Each row comes from the steps of one path. Every step used is in the known rows, and no mark comes twice. Write the path behind each row, first mark first.
Known rows
C, Y, V:  0.18 -2.14 -1.47  1.24  0.49  3.03  2.89  0.29 -1.58  1.92  0.22 -2.81 -1.27  0.53 -0.65  0.88  1.28  1.80  1.63 -1.36  3.12 -2.66  1.03 -0.57
U, W, C, Y, V, D:  2.21 -3.51  2.68  2.48  0.87  0.81  4.87  3.15 -0.73 -0.90 -2.77 -0.32  0.65  1.32 -3.32  1.72  4.64  1.38 -4.85  2.28  1.47  2.32 -1.79 -0.27
V, D, U: -2.49  4.64  0.81 -2.27  3.97 -1.51 -1.44 -0.29  0.09 -1.31  0.37  2.86 -0.17 -0.43  4.29  2.57  0.77  2.39 -0.32 -1.53 -0.48 -2.11 -0.39  3.05
V, D, U, W, C, Y, R: -1.73  2.21  2.29 -0.18 -1.58  1.00  4.57  3.49  0.62 -1.37 -2.00 -0.65 -1.03 -1.44  0.46 -1.42  6.16  0.45 -7.67  2.26 -2.85 -1.10 -1.58  0.16
R, J: -0.40  0.96 -1.15 -0.90  2.71  2.27 -0.40 -2.24 -2.78  0.61 -0.54  1.62  2.76 -1.16  0.00  0.31 -6.87  2.58  1.35 -1.22  0.65 -1.74  0.83  1.81
W, C:  0.48 -0.57  1.75 -1.53  2.77  0.60  0.78  2.87 -4.66  0.13 -2.80  2.08  1.69 -0.20  0.59 -1.41 -1.40  0.24  0.31  0.03 -0.96  2.70  0.15 -0.47
U, Y, V:  1.43 -3.63 -1.71  1.69  0.23  0.80  0.90  0.02 -0.96  1.14  1.51 -1.29 -0.14  1.58 -2.05  0.81  0.08  1.89  2.04 -0.32  2.99 -2.57  0.36 -1.49
D, U, W, C: -0.21  2.97  4.36 -2.35  0.13 -0.12  1.03  3.93 -1.83  1.25 -0.25  0.14 -0.07 -1.69  1.75 -0.02  0.74 -1.40 -3.63  1.07 -4.93  3.41 -3.44 -1.03
W, C, Y, R, J: -1.16 -1.96 -0.73 -0.30 -1.16  3.72  4.41  0.01 -4.30 -1.04 -4.20 -0.92  1.80 -2.68 -2.60 -4.33 -2.06  1.53 -2.81  1.82 -0.92 -2.96  1.81 -0.27
C, Y, R: -1.15  0.10 -3.16  1.27 -1.25  4.49  3.78  0.97 -1.21  1.15 -0.60 -2.63 -1.11 -0.22  1.05 -2.93  0.70  1.08 -0.35 -1.51  2.03 -4.44  2.65 -0.13
D, V, Y:  0.75 -0.28  0.73 -1.96 -2.40 -1.07 -2.25 -4.30  2.49  1.08 -0.51  1.64 -1.47 -0.27 -0.57  2.81 -0.74 -1.05 -0.59 -4.75  1.01  2.48  2.32  0.13
W, C, Y, V, D, U: -2.19 -0.48  2.67 -1.78  2.37 -1.25  2.61  1.17 -1.53 -2.36 -2.26  0.13 -1.41 -1.17 -0.34  2.16  5.95  2.26 -2.58  2.04 -0.94 -1.56 -1.33  0.59
C, Y, U, D: -0.56  2.10 -2.91  2.65  0.82  0.74 -0.80  1.75  0.92 -0.31  0.45 -1.56  0.51  1.07  0.13 -1.76  0.61  1.00  3.85  1.63  2.96 -2.84  0.54  0.03
C, Y, U:  0.24  2.71 -4.10  0.07 -0.37  1.82  1.67  2.24 -1.64  3.64 -0.75 -3.16 -2.34  0.75 -1.19 -0.57 -0.64  0.08  3.30 -0.96  2.60 -2.23 -1.15  0.19
W, U, D, V, Y:  0.85 -0.52  0.26  1.21 -2.74 -1.68 -6.79 -5.86  5.32 -3.54  0.74  1.86 -1.77 -0.61 -0.95  0.50  0.46 -4.01  3.26 -1.53 -0.13  4.01  2.11 -0.64
U, Y:  0.92  0.68 -3.26  1.23  1.01  0.81  1.29  1.25 -1.04  1.64  1.29  0.28  0.83  1.41 -1.01  0.72 -0.04  4.30  1.86 -1.59  3.16 -2.06  0.46 -1.75
Y, R, J: -1.33 -1.06 -1.20 -0.52 -0.30  3.69 -0.08 -2.89 -2.52 -0.63 -1.09  0.38  1.78 -2.04  0.55 -3.63 -7.29 -0.82 -0.23 -0.42 -0.45 -3.77  2.69  2.17
V, Y, C:  0.52 -1.60 -2.49 -2.56 -0.58 -3.19  1.19 -1.17 -0.37  2.65  2.76 -0.71  1.90  1.92  0.18  0.53 -2.94  0.12  1.21  0.17 -0.40  3.05 -0.57  0.32
D, V:  1.30 -1.18  1.02 -0.16  0.76  0.92 -1.95 -1.93 -0.36  1.11 -1.33  1.88 -0.28 -0.81  1.16  1.11 -2.60  0.51  1.18 -3.87  0.07  0.50  2.73 -0.31
U, Y, R:  0.02 -1.41 -3.40  1.63 -1.80  2.33  1.63  0.67 -0.73  0.28  0.87 -1.08 -0.14  0.84 -0.38 -2.99 -0.39  0.91  0.17 -0.58  1.97 -4.06  2.04 -1.18
Y, V, D, U, W, C: -0.20 -1.15  6.07 -1.24  1.52 -1.89  0.52  2.07 -0.25 -1.87 -1.36  1.08 -0.20 -0.41  0.49  1.87  2.53 -2.38 -4.95  2.72 -3.60  2.73 -3.42  1.36
Y, R: -0.82 -0.79 -0.98  0.03 -0.21  3.04  0.31  0.09 -1.67  0.29 -0.45 -0.40 -0.08 -0.17  2.68 -3.72 -3.18 -2.14  0.37 -1.15  0.30 -2.00  2.64  1.26

Write each row's path
 0.79 -4.31  0.08  0.29 -1.19 -5.39 -2.67 -4.19  3.98 -1.17  2.17  1.88  3.65  0.79  0.83  0.26 -1.65  0.14  0.81  1.32 -1.00  2.99  2.53 -0.85 -> U, D, V, Y, C
-2.27  0.40  2.23 -2.07  3.19 -1.70 -1.82 -1.66  0.42 -1.78  0.88  1.17 -1.24 -0.26  3.12  2.84  0.83 -0.20 -0.26 -0.28 -0.48 -2.40 -0.46  3.23 -> Y, V, D, U
 1.30 -1.24  0.63  2.66  0.28  0.04 -6.27 -3.61  2.03 -3.45 -0.33  2.11 -0.30 -1.05  0.96 -1.33 -1.44 -2.32  5.17 -0.65 -1.06  1.95  2.38 -1.04 -> W, U, D, V
 0.08  1.06 -1.14  2.51  1.97  0.98 -4.62 -0.62  0.40 -3.03  1.16  1.35  0.64  0.07  1.93 -2.37 -1.52 -1.84  5.93  1.01  0.24  1.41  0.91  0.14 -> W, U, D
 0.66 -1.60  1.94  2.47  1.98 -0.28 -4.12 -2.19  2.02 -2.72 -0.18  3.39  2.46 -0.42  2.74 -0.27 -1.51  1.43  1.82 -1.23  0.71 -0.10  4.34 -0.33 -> U, D, V
 2.44  0.33  2.13 -0.47 -1.05  0.47  0.63  4.94 -2.98  2.44 -2.48 -1.38 -0.28  0.75 -2.29 -2.36 -2.67 -5.31 -0.68  2.30 -2.47  4.88 -4.09 -0.21 -> Y, U, W, C
 1.59  1.02 -4.54  1.73 -0.88  1.46 -0.81  0.23 -0.83  0.74  1.51 -0.87 -2.14  0.76 -2.40 -0.35  0.00  0.58  4.93 -0.99  1.59 -0.22 -1.09 -2.48 -> W, U, Y
 0.35 -2.89  1.05  0.27  3.95 -0.17 -0.66 -1.17 -0.74 -1.71 -0.93  2.16  0.63  1.58  0.95  1.97 -0.93  0.22  0.77 -0.69  2.63 -0.79  1.13  3.06 -> Y, V, D
-1.24 -0.47 -0.35 -0.68 -0.47 -0.82 -0.29 -0.62  0.14  1.09  2.97 -2.06 -2.14 -0.15 -0.02  1.69  1.97  1.30  0.94 -0.18 -0.31 -4.01 -1.05 -1.41 -> D, U, Y, V
-1.21  1.00 -3.28 -1.02  2.17 -5.64  1.86  0.50  0.03  0.18  3.28  0.75  2.06  1.34  0.85  2.13  1.42  6.11 -0.06  2.36 -1.46 -3.16 -2.23 -0.55 -> V, D, U, Y, C
-0.74  4.76  1.67 -1.14 -0.31  1.00 -0.26  1.97  0.50  2.77  2.73 -0.61 -0.91 -1.25  3.36  1.37 -0.48 -0.45 -1.83 -1.40 -2.59  0.40 -2.74  0.16 -> D, U, W
-0.91  4.17  2.40 -0.39  1.11 -0.40  4.10  3.95  0.06 -0.38 -1.62  0.73 -0.18 -0.85 -0.21  2.47  6.28  3.64 -6.22  1.27 -1.70  0.91 -3.38 -0.42 -> V, D, U, W, C, Y
-0.24 -0.45  3.59 -0.27 -2.03  1.21  3.81  3.48 -0.85  1.88 -0.08 -3.59 -2.03 -1.67 -1.25  0.87  4.68 -0.65 -4.51  1.87 -3.11  1.01 -3.55 -2.26 -> D, U, W, C, Y, V
 1.27 -3.99 -1.16  0.78 -3.10 -4.76 -4.81 -5.41  4.26 -2.16  2.22  0.17  0.63  0.26 -0.98 -0.80 -1.57 -3.28  4.12  1.59 -2.71  4.96  0.89 -1.44 -> W, U, D, V, Y, C
 0.16 -1.01  1.66  0.79 -1.18 -2.00 -4.68 -4.63  5.20 -2.83  0.79  3.37  1.24 -0.04  0.96  1.45  0.47 -0.28 -0.06 -1.94  1.49  1.94  3.91 -0.02 -> U, D, V, Y
-0.18  1.13 -0.90  1.28  1.92 -0.64 -3.95  0.82  0.45 -1.24  0.64  0.56  1.73  1.27  1.99 -2.54 -3.33 -2.47  4.54  2.15  1.08 -0.60  0.53  1.59 -> Y, U, D
 1.30  0.15 -0.20 -2.66 -3.88 -1.85 -3.76 -3.84  2.69  2.15 -1.00 -0.61 -3.65  0.01 -2.43  1.50 -2.31 -5.35  1.44 -3.27  0.29  2.29  0.29  0.84 -> D, V, Y, U
-0.65  1.95 -1.15 -0.01 -0.89 -2.60 -4.59 -1.41  3.27 -1.30  1.76  0.20  0.27  1.65  0.18 -0.91 -1.40 -4.04  2.89  0.93  1.96  1.19  0.04  2.23 -> V, Y, U, D
-1.39 -0.12 -3.22  0.75 -1.42  4.97  3.35 -2.06 -1.67  0.42 -1.05 -1.88  1.10 -1.91 -1.12 -2.74 -3.40  2.40 -1.05 -0.65  1.40 -5.89  2.58  0.72 -> C, Y, R, J
 0.23  0.25 -0.39 -0.04  1.77  2.09  4.27  3.64 -4.21  0.96 -2.81  0.06  0.72 -0.42 -1.14 -0.66  2.49  3.54 -0.30  0.06  1.08  0.69  0.21 -1.87 -> W, C, Y
 2.22  0.92  2.00 -2.21 -3.97 -1.37  0.03  2.52  0.17  2.44 -1.59 -1.73 -1.56  1.04 -3.84 -0.52 -0.76 -6.95 -2.34  1.24 -1.59  7.00 -4.62  0.07 -> V, Y, U, W, C
-1.72  4.23 -1.59 -0.76  2.43 -2.54 -0.05  0.24  1.44 -1.33  1.82  2.34 -0.15  0.41  1.27  3.39  3.55  5.60 -0.68 -0.72  1.28 -4.10 -0.92  0.53 -> V, D, U, Y
-0.99  0.47 -3.63 -1.65  0.22 -3.81  1.95  1.26 -1.38  2.84  4.25 -2.00  1.21  0.54  1.04  0.44 -0.31  4.54  1.72  1.87 -2.44 -2.75 -2.56 -2.49 -> D, U, Y, C
-0.85 -2.88  1.61  1.08 -3.73 -0.87 -4.27 -5.22  5.67 -3.99  0.16  1.83  0.46 -0.55  1.33 -2.34  0.07 -3.42 -1.68 -0.79  0.31 -0.18  5.69  0.64 -> U, D, V, Y, R
 1.79  0.57  0.98  1.58 -0.34  2.87  5.34  5.20 -2.48  2.08 -2.05 -1.21  0.58  0.12 -2.05 -0.14  3.00  2.30 -3.58  0.43  0.20  2.98 -1.92 -2.71 -> U, W, C, Y
 1.82  2.90 -0.73 -1.18 -4.11 -0.35 -1.10  0.69  2.64  3.91  1.31 -2.59 -2.43  1.93 -2.35  0.84 -2.05 -5.96 -0.77 -1.05  0.64  3.77 -3.81  1.40 -> V, Y, U, W
 0.79 -4.15  0.92  0.15  1.07  1.88  3.89  2.26 -3.95  0.70 -2.88 -1.85 -0.30 -0.15 -2.24 -0.37  2.56  1.03 -0.16  1.07  0.94  0.26  0.29 -1.85 -> W, C, Y, V
-0.58  0.70  3.51 -0.24  1.08 -0.90 -0.77 -0.25  1.98 -0.32  1.70  0.26 -1.15  0.26  1.95  3.28  1.37 -1.25 -3.24  0.20 -1.39 -0.13 -2.72  2.53 -> Y, V, D, U, W
